Each row was made from one small tree. The marks that hang from a mark follow it in brackets, in the order of their numbers. Every link used is in the known rows. Write each row's tree.
Known rows:
J_102[J_364[J_557[J_431]]]: +1.05,-0.88,+3.19,-2.34,+3.10,+2.44,+5.47,+1.01,+1.36,-1.87,-2.01,-3.24,+1.00,-0.71,+1.28,+1.94,-1.24
J_364[J_557[J_102]]: +0.39,-2.74,+0.61,+0.57,+0.77,+0.16,+4.53,-0.02,-3.39,-2.05,-2.39,-0.39,+2.66,-1.53,-1.99,+0.72,+1.60
J_81[J_364 J_408[J_431]]: -4.63,+2.04,-0.92,-1.82,-1.98,+2.94,-2.05,-3.40,-4.82,+4.59,+1.32,-0.77,-1.58,-0.84,-2.27,+5.63,-0.78
J_81[J_364[J_557] J_408[J_102]]: -3.38,+2.28,-1.49,-3.19,+0.09,+4.05,+0.34,-1.78,-2.35,+6.01,+0.62,-1.28,-2.07,+0.80,-3.31,+3.47,+1.17
J_408[J_102[J_364[J_81]] J_431]: -0.95,+3.37,+4.02,-0.92,+2.36,-0.03,+1.58,-3.26,-0.37,+0.17,+4.20,-2.73,+2.68,+0.26,-0.22,-1.00,-3.03
J_102[J_364[J_81 J_557]]: +0.82,+0.21,+3.79,-3.24,+1.04,+0.84,+5.20,-0.31,+1.79,-3.09,-1.04,-3.08,+2.52,-1.57,+1.87,+0.57,-2.80
J_557[J_102[J_364] J_408 J_431]: +4.70,-0.54,-1.11,+1.13,+3.40,+4.93,+5.89,+4.79,+2.84,-2.24,-4.64,+0.30,+5.09,+0.38,+2.09,-0.22,-0.96
J_81[J_364 J_557[J_102 J_408 J_431]]: -2.08,+0.33,-5.51,+0.78,+0.60,+6.13,+2.76,+2.58,+0.33,+3.84,-2.13,+3.15,+0.53,-0.19,-2.81,+1.73,+0.38
J_557[J_81[J_364] J_102]: -1.21,+0.04,-1.61,+1.29,-1.37,+0.24,+3.48,-2.69,-1.53,-0.62,-2.03,+1.09,+3.16,-1.75,-2.63,-0.52,-0.12
J_102[J_364]: +2.82,+0.15,+3.11,-2.79,+1.92,+1.14,+3.80,+0.00,-1.07,-1.92,+0.28,-1.37,+3.20,-2.60,+1.36,+1.04,-2.09
J_408[J_102[J_364[J_81[J_557]]] J_431]: -1.87,+3.37,+2.84,-1.25,+2.03,+0.46,+1.17,-3.05,+0.16,+0.99,+4.36,-2.40,+2.20,+0.30,-0.87,-0.81,-2.62
J_557[J_102[J_364] J_408]: +5.20,-0.16,-0.63,-0.48,+2.22,+2.63,+3.92,+3.04,-0.72,-2.28,-3.14,+1.62,+6.63,-1.37,+0.93,-1.31,-0.11
J_408[J_102[J_364]]: +2.99,+2.08,+2.45,-2.19,+3.47,+1.23,+3.67,-0.58,-0.96,+0.54,+2.75,-1.21,+3.39,-0.88,-0.51,-1.29,-1.52
J_102[J_364[J_557[J_408]]]: +2.23,-0.17,+2.60,-3.09,+3.35,+2.26,+4.77,+1.35,-0.26,-1.70,-2.68,-2.11,+2.45,-1.06,+1.26,+1.75,-1.29
J_81[J_364 J_408 J_557[J_102 J_431]]: -4.71,+0.55,-6.27,-1.41,-2.80,+6.42,-0.16,+0.84,+0.87,+6.13,-0.40,+1.29,-1.87,+0.11,-3.73,+4.12,+2.37
J_408[J_102[J_364] J_431]: -0.76,+2.82,+3.71,-0.85,+3.43,+0.29,+1.05,-2.91,-1.90,+1.04,+4.01,-2.33,+2.11,+0.22,-1.00,-0.39,-1.62
J_364[J_557]: +0.12,-1.93,+1.56,-0.46,+1.44,+0.22,+4.92,-0.62,-4.46,-1.49,-2.13,-1.63,+1.36,-1.82,-1.39,+3.15,-0.60
J_364[J_557[J_431]]: -0.18,-2.18,+1.26,+0.71,+2.28,+1.94,+6.39,+0.56,-2.03,-1.45,-3.17,-2.53,+0.29,-0.54,-0.59,+3.87,-1.18
J_408[J_431]: -1.32,-0.04,+2.34,+1.34,+0.55,-0.94,+1.32,-3.26,-6.41,-1.12,+1.31,-1.10,+2.25,-2.21,-1.06,+3.47,-2.60
J_102[J_364[J_81 J_557[J_408]]]: +1.81,+0.78,+2.96,-3.22,+1.77,+1.81,+5.51,+0.87,+1.88,-2.96,-2.50,-2.60,+3.20,-1.03,+2.41,+0.82,-3.31

Which tree is each row?
-1.45,-0.12,+0.21,-1.46,+0.35,+0.53,+4.45,-2.38,-2.12,+0.06,-2.84,-3.49,+0.52,-0.17,-2.13,+3.99,-0.40	J_364[J_557[J_81[J_408[J_102]]]]
+2.82,-0.17,-3.13,+3.29,+1.58,+3.28,+7.24,+1.96,+1.86,-2.61,-6.90,-0.22,+5.09,+0.62,+0.51,+1.52,-2.28	J_557[J_81 J_102 J_408 J_431]
+2.72,+2.79,+2.71,-2.26,+2.43,+0.99,+4.17,-0.94,+0.52,-0.29,+2.87,-1.57,+3.98,-0.80,+0.32,-1.92,-2.91	J_408[J_102[J_364[J_81]]]
-1.11,+1.75,-4.08,-3.21,-1.40,+3.26,+0.20,-0.54,-2.22,+4.90,+2.08,-0.50,+0.82,-0.71,-3.60,+4.14,+0.86	J_81[J_408[J_102] J_557]
-1.29,-1.65,-0.79,-0.38,-0.92,+0.28,+4.15,-1.63,-1.65,-1.24,-4.02,-2.17,+1.87,-0.54,-2.24,+2.59,+1.50	J_364[J_557[J_81[J_408] J_102]]
+2.14,+3.27,+1.36,-0.68,+3.37,+1.95,+2.84,-0.09,-1.67,-0.04,+0.01,-1.00,+4.46,+0.27,+0.86,+0.70,-3.82	J_557[J_408[J_102[J_364[J_81]] J_431]]
+0.88,+0.98,+0.56,+0.39,+2.22,+2.90,+7.67,+1.41,+2.01,-1.78,-3.66,-2.74,+2.49,+1.27,+1.26,+1.62,-4.47	J_364[J_81 J_557[J_408[J_102] J_431]]
-0.27,+0.45,-0.81,+0.10,-1.74,+1.53,+5.28,-0.25,+0.24,-1.63,-0.06,-0.65,+2.84,-2.14,+0.26,+2.29,-4.78	J_364[J_81[J_557[J_431]]]
-1.27,-0.28,-0.99,-0.11,+1.32,+2.96,+3.11,+0.23,-3.24,+1.59,-2.41,+1.51,+0.82,-0.90,-2.21,+1.26,+0.43	J_81[J_364[J_557[J_102 J_408]]]
-1.20,+0.70,-0.23,-1.19,-1.83,+0.36,+1.44,-2.76,+1.21,-1.25,-1.87,-2.30,+3.35,-0.53,-0.79,+1.11,+0.64	J_557[J_81[J_408[J_431]] J_102[J_364]]
+0.40,-0.29,+3.13,-2.99,+2.12,+0.83,+5.10,-0.89,+0.60,-2.15,-2.38,-3.33,+1.54,-1.30,+0.58,+1.71,-1.33	J_102[J_364[J_557[J_81]]]
+1.74,-0.13,+0.38,-0.55,+3.43,+1.82,+5.25,+0.93,-3.50,-0.13,-2.94,-1.07,+2.46,-0.18,-1.18,+2.21,-0.90	J_364[J_557[J_408[J_102]]]
-2.01,+0.74,-2.93,-0.28,-2.94,+1.37,+1.74,-2.77,-1.01,+1.07,-2.18,+0.14,+2.20,-1.04,-2.71,+1.52,+0.79	J_557[J_81[J_364 J_408] J_102]
+4.42,-1.07,-2.49,+3.11,+2.42,+4.22,+5.98,+4.23,-0.22,-2.00,-4.76,+1.37,+5.42,-0.05,+0.82,+0.90,-1.28	J_557[J_102 J_408 J_431]
-0.66,+2.77,+0.86,-1.16,-2.19,+0.34,+1.76,-2.97,-1.73,-0.21,+2.07,-2.26,+3.13,-0.94,+0.13,+2.31,-4.18	J_364[J_81[J_408[J_102 J_431]]]
-1.54,-0.12,+0.41,-1.01,-1.47,+2.44,+5.55,-0.19,+1.48,-1.45,-3.03,-4.16,+0.54,+0.22,+1.04,+4.54,-3.21	J_364[J_81[J_408] J_557[J_431]]
-1.79,+4.21,-1.05,+0.58,+2.47,+2.11,+2.71,-3.06,-2.33,+2.43,-1.88,-0.76,+1.97,+0.92,-1.78,+2.26,-3.75	J_557[J_81[J_364] J_408[J_102 J_431]]
-3.72,-0.10,-4.10,-1.08,-3.42,+2.16,-1.87,-1.38,-2.92,+3.03,+0.91,+0.12,+1.16,-1.07,-3.73,+4.32,+2.34	J_81[J_408[J_431] J_557[J_102]]
+1.69,+1.34,+1.13,-2.78,+0.87,+2.80,+4.88,+1.27,+3.07,-1.91,-0.77,-1.59,+3.30,-1.49,+2.22,+1.05,-4.08	J_102[J_364[J_81[J_557[J_408 J_431]]]]
-3.50,+0.33,-3.10,-2.47,-2.75,+2.71,-1.94,-0.93,-0.77,+2.87,+1.07,-0.63,+1.00,-0.70,-2.78,+3.59,+2.57	J_81[J_408[J_431] J_557[J_102[J_364]]]
-0.19,-0.12,+2.15,-2.98,+1.90,+2.57,+5.19,-0.09,+2.62,-1.26,-3.14,-4.47,+0.41,-0.06,+1.09,+3.23,-1.29	J_102[J_364[J_557[J_81[J_408] J_431]]]
-1.59,+0.87,-0.61,-0.10,+2.97,+4.35,+4.29,+0.48,-1.77,+2.80,-2.14,-0.10,-0.78,+0.45,-1.59,+2.47,-1.30	J_81[J_364[J_557[J_408[J_102] J_431]]]
-0.83,-2.14,+0.17,+0.76,+0.21,-0.59,+5.42,-1.51,-1.95,-2.47,-3.91,-1.56,+2.54,-1.04,-2.24,+1.17,+0.92	J_364[J_557[J_81 J_102]]
-1.83,+1.12,-0.25,-0.67,-1.89,-0.24,+2.08,-4.26,-3.40,-0.22,-1.65,-3.04,+1.68,-1.42,-1.18,+5.65,-2.74	J_557[J_81[J_408[J_431]]]
+0.70,+3.66,+0.57,-0.43,+3.29,+1.22,+3.69,-2.10,-0.56,-0.08,-2.27,-2.36,+3.80,+0.85,-0.05,+1.76,-3.94	J_557[J_81 J_408[J_102[J_364] J_431]]
+0.56,+1.67,+1.80,-2.89,+0.44,+1.73,+3.31,-0.16,+1.53,-1.75,+0.19,-1.50,+3.32,-1.72,+1.68,+1.00,-3.82	J_102[J_364[J_81[J_557[J_408[J_431]]]]]
